Each row was made from one small tree. Brackets hold a mark, then the marks that hang from it, in the order of their numbers. Every link used is in the known rows. Write each row's tree.
Known rows
[Z_56 [Z_239 Z_451] [Z_985 [Z_386 [Z_130 Z_242]]]]: [ 0.29 -0.86 -1.71  1.14 -0.96 -1.27  1.09 -2.59 -3.46  2.82  0.82  2.51
 -3.91  0.09  1.94 -1.43  0.78 -0.23  2.81 -0.36  1.15 -2.34]
[Z_985 Z_386]: [ 0.79 -0.31 -0.44  0.19 -0.47 -0.26  0.86 -0.21 -0.38  0.14  1.55  0.99
 -2.62 -0.19 -0.15 -2.02  0.17 -1.53  1.64  0.31  0.79  0.11]
[Z_130 [Z_242 Z_658] [Z_994 [Z_726 [Z_56 [Z_985 Z_451]]]]]: [ 0.71 -1.81  0.56  0.02 -2.93 -0.82  3.69 -0.29 -1.33  5.67  1.61  4.73
 -4.12  1.32  0.48 -2.99  2.97  1.47  2.95  0.10 -1.05  0.61]
[Z_56 [Z_239 Z_451] [Z_985 Z_386]]: [-0.29 -0.01 -0.98  0.60 -0.69 -0.88  0.86 -1.16 -2.73  2.89  1.03  3.33
 -2.52  0.42  2.22 -2.66  0.91 -0.29  2.11 -0.48  1.29 -1.77]
[Z_239 Z_451]: [ 0.36 -0.55  0.47  0.37 -0.58  0.40  0.65 -1.35  0.15 -0.52  0.13  0.88
 -2.04 -0.42 -1.13 -1.31  0.16  1.15  1.37 -0.41  1.67 -0.36]
[Z_834 Z_658 [Z_726 [Z_56 [Z_239 Z_451] Z_985] Z_242]]: [-0.52 -0.46  0.90 -1.63 -1.86 -1.04  1.23 -0.03 -1.48  5.47  1.76  3.83
 -2.38  2.39 -0.66  0.12  1.61  1.37  3.79 -1.06  0.87 -3.73]
[Z_985 [Z_386 [Z_130 [Z_242 Z_658] [Z_994 Z_726]]] Z_451]: [ 0.86 -2.69 -0.41  1.24 -2.02 -0.58  3.01 -1.70 -1.81  3.28  0.53  2.17
 -5.50 -0.66  1.26 -2.27  1.57 -1.42  2.52  0.33 -1.27 -0.25]
[Z_726 [Z_56 Z_239 [Z_985 Z_386]] Z_242]: [ 0.36  0.67 -0.40 -0.82 -0.97 -1.41  1.52  0.91 -2.01  5.59  2.39  3.97
 -2.69  2.36  1.24 -0.48  1.52 -0.24  4.04  0.30  1.03 -0.68]
[Z_726 [Z_56 [Z_239 Z_451] [Z_985 Z_386]] [Z_242 Z_658]]: [-0.50  0.85 -0.65 -0.99 -1.20 -0.98  1.60 -0.70 -3.36  6.13  1.78  5.15
 -2.73  2.33  2.57 -0.16  3.30  1.10  4.53 -0.08  0.97 -0.91]
[Z_130 [Z_242 Z_658] [Z_994 [Z_726 [Z_56 Z_985]]]]: [ 0.42 -1.02  0.36 -0.70 -2.46 -0.78  3.98  0.46 -1.50  5.41  2.69  3.46
 -4.00  0.97  0.17 -2.79  2.67  0.51  2.48  1.22 -0.70  1.14]
[Z_834 Z_658 [Z_726 Z_56 Z_242]]: [ 0.29 -0.65  1.42 -1.96 -1.54 -0.51  1.23  0.95  0.80  2.60  2.16  1.34
 -2.50  1.69 -2.99  0.64  0.98  0.39  3.26 -0.34  0.43 -1.88]
[Z_56 Z_985]: [ 0.81  0.07 -0.26 -0.06 -0.65 -0.55  1.03 -0.15 -0.31  1.52  1.55  2.02
 -2.66 -0.32 -0.65 -2.82  0.31  0.24  0.76 -0.39  1.22  0.01]
[Z_726 [Z_56 Z_239 [Z_985 Z_451]] Z_242]: [ 1.06 -0.45  0.23 -0.49 -1.65 -1.02  1.44  0.28 -0.94  5.86  0.93  4.83
 -2.62  2.67  0.23 -0.37  1.51  2.10  4.07 -1.38  1.20 -0.93]
[Z_130 [Z_242 Z_658] Z_994]: [ 1.03 -0.93 -1.17 -0.32 -1.44  0.25  3.46 -0.41 -0.55  1.29  2.10  1.18
 -3.54 -0.06 -0.83 -2.90  1.36 -0.08  2.37  0.68 -0.16  1.24]
[Z_834 [Z_726 [Z_56 [Z_985 Z_386]] [Z_242 Z_658]]]: [-0.15  0.75  0.12 -1.64 -1.31 -1.64  1.56  1.03 -1.73  5.11  2.59  4.36
 -3.07  1.12  0.29 -0.41  2.89 -0.12  3.30 -0.11  0.15 -0.82]
[Z_726 Z_56 Z_242]: [ 1.05  0.24  1.16 -1.10 -0.91 -0.14  1.36  0.67  0.78  2.38  1.27  1.53
 -2.32  1.66 -2.04  0.61  0.76  1.35  3.32  0.43  1.33  0.75]
[Z_985 Z_451]: [ 1.32 -1.30  0.14  0.63 -1.10  0.07  0.70 -0.76  0.72  0.13  0.13  1.73
 -2.63 -0.03 -1.32 -2.06  0.11  0.69  1.72 -1.26  1.01 -0.19]
[Z_994 Z_130 [Z_726 [Z_56 Z_239 [Z_985 Z_451]] Z_242]]: [ 0.06 -1.01  2.38 -0.07 -3.28 -0.89  1.26  1.18 -1.23  7.58  1.24  4.15
 -3.43  2.24  1.17 -0.38  1.14  0.16  3.87 -0.73  0.67 -0.96]
[Z_130 Z_242]: [ 1.35 -0.84 -0.47 -0.12 -1.13 -0.14  1.39 -0.15 -0.07 -0.23  1.77  0.40
 -2.55  0.38 -2.04 -0.98  0.39  0.19  2.55  0.25  1.03  0.87]
[Z_386 [Z_130 [Z_242 Z_658] [Z_994 Z_726]]]: [ 0.79 -1.96 -0.12  0.19 -1.67 -0.05  3.52 -0.80 -1.11  3.14  1.17  0.45
 -5.14 -1.16 -0.36 -1.95  0.79 -0.96  1.64  0.95 -0.35  0.52]
[Z_726 [Z_56 Z_239 [Z_985 Z_386 Z_451]] [Z_242 Z_658]]: [ 0.59  0.01 -1.00 -0.66 -1.69 -1.36  1.82 -0.05 -2.75  6.74  1.87  5.99
 -3.10  2.78  2.38 -0.79  3.35  0.56  4.69 -0.88  0.35 -0.66]

Write each row's tree
[-0.25 -1.01  1.47 -0.58 -3.19 -0.02  1.83  0.80 -0.97  3.41  2.73  1.33
 -3.62  0.95 -0.49 -0.93  2.08 -0.61  3.21  0.93  0.19  1.25]  [Z_994 [Z_130 [Z_242 Z_658]] [Z_726 Z_56]]
[ 0.51 -0.55  0.99 -1.05 -1.51  0.44  3.54  1.10 -0.36  4.17  1.41  1.46
 -3.84  0.16 -0.40 -0.75  1.14 -0.94  2.37  1.32 -0.45  1.53]  [Z_130 [Z_994 [Z_726 [Z_242 Z_658]]]]
[ 0.05 -0.62 -2.40  0.44 -1.12 -1.20  1.52 -2.84 -4.26  3.94  1.31  3.15
 -4.16  0.00  2.73 -1.50  2.19 -0.32  3.12 -0.57  0.88 -2.06]  [Z_56 [Z_239 Z_451] [Z_985 [Z_386 [Z_130 [Z_242 Z_658]]]]]
[ 0.24  0.06  1.40 -1.31 -1.87 -0.58  3.74  1.12 -0.90  6.98  2.05  3.76
 -3.95  1.26  0.42 -1.38  2.31  0.57  2.50  1.10 -0.43  1.17]  [Z_130 [Z_994 [Z_726 [Z_56 Z_985] [Z_242 Z_658]]]]
[-0.30 -1.02  1.99  0.00 -2.77 -0.15  1.34  1.39 -0.62  4.37  1.81  1.00
 -3.16  0.78  0.27 -1.50 -0.07 -1.29  2.35  0.35  1.34 -0.36]  [Z_994 Z_130 [Z_726 [Z_56 Z_239]]]
[-0.39 -0.57  1.22 -0.54 -3.13 -0.65  1.97  0.65 -1.81  4.91  3.13  2.91
 -3.89  1.17  0.52 -1.89  2.65 -0.41  2.80  0.62  0.12  0.77]  [Z_994 [Z_130 [Z_242 Z_658]] [Z_726 [Z_56 Z_985]]]
[ 1.43 -1.92 -0.39  1.99 -0.86 -0.40  1.59 -2.26 -0.01  1.16 -0.53  1.68
 -4.67 -1.35  0.54 -3.74 -0.31 -0.74  1.22 -0.67 -0.07 -1.39]  [Z_985 [Z_386 [Z_130 Z_994]] Z_451]
[-0.54 -0.61  0.38 -0.62 -3.31 -0.80  2.19  1.01 -2.88  6.77  3.36  3.15
 -3.77  1.52  1.58 -1.71  2.38 -0.94  3.49  0.38  0.44  0.15]  [Z_994 [Z_130 [Z_242 Z_658]] [Z_726 [Z_56 Z_239 Z_985]]]
[ 0.59 -1.95 -0.21 -0.22 -2.33 -0.52  4.02 -0.31 -1.98  5.75  1.57  1.52
 -4.93  0.49  0.38 -1.50  1.39 -0.28  3.06  0.91 -0.08 -0.36]  [Z_386 [Z_130 [Z_242 Z_658] [Z_994 [Z_726 [Z_56 Z_239]]]]]
[ 0.96 -0.96 -0.27  0.18 -1.58 -1.05  1.33 -0.37 -1.04  4.56  0.80  4.47
 -2.57  1.70  0.40 -2.63  1.29  1.74  2.88 -1.59  1.38 -1.36]  [Z_726 [Z_56 Z_239 [Z_985 Z_451]]]
[ 0.36 -0.71 -0.20 -0.18 -1.62 -1.56  2.04 -0.74 -2.98  5.13  2.43  3.20
 -4.80  0.57  1.46 -1.08  2.70 -0.66  2.81  0.81 -0.18 -0.07]  [Z_994 [Z_726 [Z_56 [Z_985 [Z_386 [Z_130 [Z_242 Z_658]]]]]]]
[ 0.77 -0.01  0.35 -1.19 -1.20 -0.38  1.74  0.97 -0.27  3.88  1.57  1.80
 -2.32  2.32 -1.05  0.72  0.63  0.81  4.19  0.13  1.71 -0.04]  [Z_726 [Z_56 Z_239] Z_242]
[-0.37 -1.14  0.74 -0.68 -3.39 -0.12  2.31  1.13 -2.02  5.08  2.81  1.72
 -3.55  1.38  0.43 -0.89  1.93 -1.07  3.88  0.71  0.68  0.49]  [Z_994 [Z_130 [Z_242 Z_658]] [Z_726 [Z_56 Z_239]]]
[ 0.53 -0.74  0.80 -1.70 -1.19 -0.16  1.09  0.83  0.57  1.62  2.02  0.68
 -2.66  0.63 -2.86  0.09  0.30 -0.84  2.59 -0.56  0.29 -1.86]  [Z_834 Z_658 [Z_726 Z_242]]
[-0.38 -0.03  2.54 -1.33 -2.59  0.22  1.64  1.45 -0.43  5.02  2.06  1.65
 -3.58  1.17 -0.22  0.52  1.79 -0.53  3.34  0.89  0.52  1.22]  [Z_994 Z_130 [Z_726 Z_56 [Z_242 Z_658]]]
[ 0.07 -0.23 -0.55  0.20 -0.88 -0.39  1.07 -1.13 -1.80  2.88  0.70  2.80
 -2.31  0.22  0.76 -2.23  0.41  0.89  1.65 -0.92  1.97 -1.54]  [Z_56 [Z_239 Z_451] Z_985]
[ 0.98  0.01  0.35 -0.98 -1.40 -0.64  1.64 -0.25 -0.87  5.00  1.14  5.11
 -3.03  2.13  0.01 -0.55  3.18  2.41  3.55 -1.04  0.56  0.25]  [Z_726 [Z_56 [Z_985 Z_451]] [Z_242 Z_658]]
[ 1.13 -1.71 -1.52  1.96 -1.17 -1.24  2.03 -2.02 -1.96  4.25  0.09  3.58
 -4.75 -0.78  2.57 -4.58 -0.02 -1.07  1.33 -1.20  0.18 -2.50]  [Z_56 Z_239 [Z_985 [Z_386 [Z_130 Z_994]] Z_451]]
[-0.31 -1.72  0.37 -0.40 -2.60  0.01  4.06 -0.46 -2.07  5.11  1.44  2.68
 -3.49  1.62  0.64 -1.28  2.26  0.97  3.90  1.15 -0.05 -0.06]  [Z_130 [Z_242 Z_658] [Z_994 [Z_726 [Z_56 [Z_239 Z_451]]]]]
[-0.07 -1.50  1.25  0.83 -1.70 -0.80  2.74 -1.55 -1.71  6.40 -0.21  2.95
 -4.51 -0.20  1.39 -2.63  0.19  1.05  1.33  0.10  0.78 -2.33]  [Z_386 [Z_130 [Z_994 [Z_726 [Z_56 [Z_239 Z_451] Z_985]]]]]
[ 0.34 -0.85  1.01 -0.22 -2.05 -1.59  1.64  1.00 -2.30  7.41  1.36  5.16
 -3.18  2.72  1.88  0.02  1.87 -0.10  4.40 -0.09  0.17 -0.86]  [Z_994 [Z_726 [Z_56 Z_239 [Z_985 Z_386 Z_451]] Z_242]]
[-0.65  0.34  0.34 -1.56 -1.74 -1.06  2.00  0.17 -2.30  6.42  1.30  4.69
 -2.54  1.61  0.23  0.34  2.68  2.08  3.92 -1.04  1.21 -2.08]  [Z_834 [Z_726 [Z_56 [Z_239 Z_451] Z_985] [Z_242 Z_658]]]
[ 0.15  0.49  0.61 -2.02 -1.62 -1.16  1.84  1.21 -0.74  5.17  2.06  3.97
 -2.83  1.02 -1.09 -0.27  2.48  1.23  2.99 -0.60  0.71 -0.67]  [Z_834 [Z_726 [Z_56 Z_985] [Z_242 Z_658]]]
[ 0.15 -0.27  0.39 -2.03 -1.83 -1.26  1.65  1.28 -1.11  5.86  2.75  3.37
 -2.67  2.40 -1.10 -0.44  1.29  0.07  3.65 -0.88  0.65 -3.00]  [Z_834 Z_658 [Z_726 [Z_56 Z_239 Z_985] Z_242]]
